What can hang from each mark
Q252: Q183 Q567 Q647 Q954
Q30: Q567 Q954
Q963: Q567
Q954: Q30 Q252 Q647
Q567: Q252
Q647: Q252
Q183: Q954

Known rows, with every way that one mark hangs from another
[Q647 [Q252 Q183 [Q954 Q30]]]: [ -5.9  16.4   0.3 -12.8   7.1 -20.5  21.4  -2.5   3.3  -8.8   2.9 -11.4
 -16.8  -4.5 -21.9 -14.5  11.6 -27.6  -7.8]
[Q954 Q30 Q252]: [  7.0  14.0  -9.9  18.0  10.6  -5.3  29.3  14.5  -9.4 -12.3  -2.7 -23.4
   3.2   3.1   0.1  -3.3   9.0 -25.3   9.2]
[Q183 [Q954 Q30 [Q647 [Q252 Q567]]]]: [ -1.6  11.6  -8.8  -0.5  -1.9  -9.2  18.3   5.2  -7.5 -21.8  -1.6 -27.7
 -27.1  -4.9 -49.0 -13.4   2.1 -27.4 -18.2]
[Q647 [Q252 Q183 [Q954 [Q30 Q567]]]]: [-16.3  18.2   2.8 -18.6   0.0 -22.3  19.4   1.4   5.3 -14.1   4.0   0.0
 -17.1  -1.9 -32.7 -21.2  12.7 -38.0 -20.0]
[Q30 Q567]: [-14.3   2.7   3.0  -8.4  -9.6  -2.1  -2.8   6.1   2.8  -7.3   0.5  15.1
  -0.6   2.8 -15.0  -9.5   1.2 -14.3 -16.4]
[Q647 [Q252 Q183 Q567 Q954]]: [ -6.6  13.2  14.0 -37.3  -0.3 -21.9   4.1 -18.9   8.2 -13.1  11.8  -3.5
 -21.3 -11.9 -25.9 -32.2   1.9  -6.5 -21.3]
[Q252 Q183 Q567 [Q954 Q30 Q647]]: [ -3.8  44.1 -12.1 -45.8 -17.2 -11.9  31.2 -16.4   5.5 -25.5  29.1 -24.4
 -36.6 -26.6 -28.7 -39.4   4.5 -27.4  -6.9]
[Q30 [Q567 [Q252 Q183 Q954]]]: [-24.7 -10.0  23.9 -19.4  -1.0 -15.0   8.3  -7.2   6.2 -15.5  10.3  20.6
  -9.1   3.1 -19.2 -32.8   9.7  -9.6 -27.5]
[Q30 [Q954 Q252 Q647]]: [  6.2   9.9 -20.0   5.4  -7.1 -18.2  45.2  25.5  -4.5 -28.1 -12.2 -28.6
   2.4   8.3  -1.8  10.2   3.1 -18.9   3.4]
[Q30 [Q567 Q252] Q954]: [-17.6 -13.7   7.6   1.9 -10.1 -19.4  21.0  15.1  -3.1 -15.6  -6.9  12.4
   1.5  17.9 -27.2   0.3   5.6 -16.8 -29.5]
[Q567 Q252]: [ -7.8 -20.2  14.2  13.8  10.1  -8.0   1.2  -0.2  -5.6   1.8  -2.4   2.3
   1.9   9.3 -11.9 -11.8   5.3   1.6  -9.4]
[Q963 [Q567 Q252]]: [-26.4 -20.9  36.9   5.4   6.9 -11.6   9.7   1.9   0.2  -2.5  12.6   9.8
   7.7  14.1 -16.6 -15.4  -6.7  -4.0 -13.6]
[Q30 Q954]: [  3.9   1.2  -8.1  -2.9  -8.7 -10.5  22.4   8.9  -1.2 -10.7  -5.0  -5.5
   0.3   6.8  -2.0  20.8   0.1  -4.2  -4.9]
[Q647 [Q252 Q183 Q567 [Q954 Q30]]]: [ -5.3  26.1   3.8 -31.9  -1.1 -22.4  16.6 -14.7   4.2 -14.2  14.7 -14.1
 -26.6 -13.8 -35.3 -31.0   6.3 -25.4 -17.8]
[Q647 [Q252 Q183 Q954]]: [ -6.8   2.6  11.1 -18.4   7.0 -20.6   8.9  -6.8   7.9  -8.7   0.7  -1.2
 -11.5  -2.4 -12.6 -15.9   6.8  -8.9 -11.0]
[Q963 Q567]: [-19.3  -3.4  24.1  -7.0  -2.3  -4.7   8.3   2.0   5.0  -4.7  14.7   7.6
   5.9   6.0  -6.6  -4.9 -11.8  -5.8  -4.4]
[Q963 [Q567 [Q252 Q954]]]: [-26.8 -17.6  35.8  -3.7   4.1 -12.6  26.5  -1.4   2.3 -16.1  16.2   4.6
  -0.6  11.8 -13.6 -16.1  -4.5  -1.3 -14.3]
[Q30 [Q567 [Q252 Q647 Q954]]]: [-23.0  -6.4   1.9 -11.4 -10.1 -17.4  14.7   3.0   0.1 -20.6   5.8   7.2
 -19.3  10.8 -40.7 -28.9   7.4 -19.4 -26.4]

Rows
[-26.7 -21.9  45.1   0.2  14.4 -11.7  14.1  -6.7   1.0  -9.7  21.5   9.8
  -3.2   7.7 -23.3 -22.4  -1.4  -9.7 -20.0]
[Q963 [Q567 [Q252 [Q183 [Q954 Q30]]]]]
[ -3.4  20.1  -2.2 -45.3 -13.1 -15.3 -14.8 -24.6   8.8  -5.1  27.3   0.9
 -29.5 -16.5 -34.9 -42.6  -6.0  -7.8 -12.3]
[Q252 Q183 Q567 Q647]
[ -4.2  24.3  -2.8 -56.9 -16.5 -16.7   6.2 -28.7  10.9 -22.0  32.1  -5.5
 -39.2 -19.3 -30.3 -43.6  -2.4  -5.2 -13.7]
[Q252 Q183 Q567 Q647 Q954]
[-13.1  10.6   0.8 -15.1  -5.2  -4.3  11.2   0.5   3.1 -20.6  10.5   0.8
 -19.7  -8.3 -27.6 -20.9   7.4 -27.7 -17.1]
[Q252 [Q183 [Q954 [Q30 Q567] Q647]]]
[  1.8  38.5 -12.6 -18.7  -3.3 -14.2  28.4   1.0  -1.9 -21.7  16.3 -32.6
 -16.5 -17.0 -22.6 -40.3   4.9 -36.5   1.7]
[Q954 Q30 [Q252 Q183 Q567] Q647]
[-20.9   9.4  -2.2  -7.3  -5.3 -18.2   7.3   2.6  -2.3  -4.9  12.4   5.2
 -18.6   3.3 -48.7 -35.1  11.2 -42.3 -19.5]
[Q954 [Q30 [Q567 [Q252 Q183 Q647]]]]
[ -5.9  37.4 -14.6 -19.0  -7.8 -22.3  14.1  -0.1  -0.2  -6.3   8.6 -26.0
 -25.9 -14.5 -50.4 -34.0   3.8 -45.7 -10.0]
[Q954 Q30 [Q647 [Q252 Q183 Q567]]]
[-29.9 -24.1  43.4  -6.2   8.5 -14.1  11.0  -3.5   4.8 -15.2  17.9   8.9
  -4.7   6.8 -23.8 -28.1  -5.9  -3.5 -20.1]
[Q963 [Q567 [Q252 [Q183 [Q954 Q647]]]]]
[-11.9 -11.7   9.5  -8.2   5.8 -20.9  -6.8 -10.2   2.0   2.6  10.4   6.2
 -14.3   3.3 -29.2 -33.7   5.1  -7.5 -11.3]
[Q567 [Q252 Q183 Q647]]
[ -0.1  22.4  -0.3 -25.9  -2.2 -15.2  12.6  -3.9   3.3 -21.3  13.1 -19.8
 -10.3 -14.3 -10.8 -41.6  -0.5 -13.6  -2.6]
[Q954 [Q252 Q183 Q567] Q647]
[ -5.9   1.8  -3.1  -0.9  -8.7 -16.9  32.4  23.6  -1.9 -27.9 -10.3   0.6
   8.7  14.9  -6.7   7.2   4.8 -21.0 -16.5]
[Q30 Q567 [Q954 Q252]]
[  3.3 -11.4   1.0  11.9   9.3  -1.6  22.2  12.5  -5.5 -31.4  -8.9 -20.5
  -3.7   4.5  -1.9  -4.4   3.4  -0.8  -2.9]
[Q183 [Q954 Q252 Q647]]
[ -2.2  23.6  -5.7 -16.9  -3.8 -16.7  24.4  -4.2  -2.5 -16.9   6.0 -22.3
 -24.0  -6.5 -38.6 -17.5   4.5 -26.1 -15.7]
[Q647 [Q252 Q567 [Q954 Q30]]]
[-14.7  -3.0  14.8  -4.6   8.9 -15.8  -0.3   1.2   2.4 -10.6  -2.6   8.6
 -11.9   2.1 -36.8 -15.3   9.2 -27.9 -27.8]
[Q647 [Q252 [Q183 [Q954 [Q30 Q567]]]]]
[-11.8 -14.4  22.6 -12.3  10.5 -14.9  12.0 -14.3   3.6  -9.5  10.8   5.3
  -9.5  -0.3  -4.7 -26.1   9.5   5.5 -12.4]
[Q567 [Q252 Q183 Q954]]
[-11.9  28.0 -25.7 -19.6 -19.5 -11.5  31.9   6.2   0.2 -25.5  12.6 -11.3
 -31.1  -0.7 -40.9 -16.8   8.6 -41.1 -10.2]
[Q252 Q647 [Q954 [Q30 Q567]]]
[-29.3 -28.7  40.9 -10.3   8.4 -18.6   2.0  -9.8   5.0 -11.8  22.7  14.6
 -11.0  10.8 -34.0 -30.6  -5.9  -2.6 -22.4]
[Q963 [Q567 [Q252 [Q183 Q954] Q647]]]
[  5.5 -17.3   1.5   7.9  11.4  -4.9  11.4   4.7  -5.1 -28.0  -4.3 -11.3
  -8.9   8.5  -9.6  -5.8   2.4   2.6  -6.5]
[Q183 [Q954 [Q252 Q647]]]
[-30.6 -10.4  31.8 -23.5   1.0 -24.3  19.4  -9.9   8.6 -15.5  28.2   7.8
 -15.0   7.1 -29.6 -35.7  -4.3 -10.1 -15.2]
[Q963 [Q567 [Q252 Q183 Q647 Q954]]]
[ -1.2   9.9 -20.5   0.9 -11.8 -25.2  32.2  23.0  -1.6 -14.9 -17.1 -22.2
  -6.9   9.4 -27.9  13.3   2.3 -26.8  -8.1]
[Q30 [Q954 [Q647 Q252]]]
[ -9.9 -34.4  33.2   1.6  19.2  -8.1  -6.5 -13.8  -0.4  -5.4   4.9  13.6
  -5.0   4.4  -9.5 -20.6   7.4  13.9 -20.5]
[Q567 [Q252 [Q183 Q954]]]
[ -8.2  20.6  -1.9 -26.5  -7.0 -22.2  -0.9  -4.7   5.0  -6.2   5.0 -13.1
 -19.4 -12.6 -38.8 -35.0  -1.8 -22.1 -13.9]
[Q954 [Q647 [Q252 Q183 Q567]]]
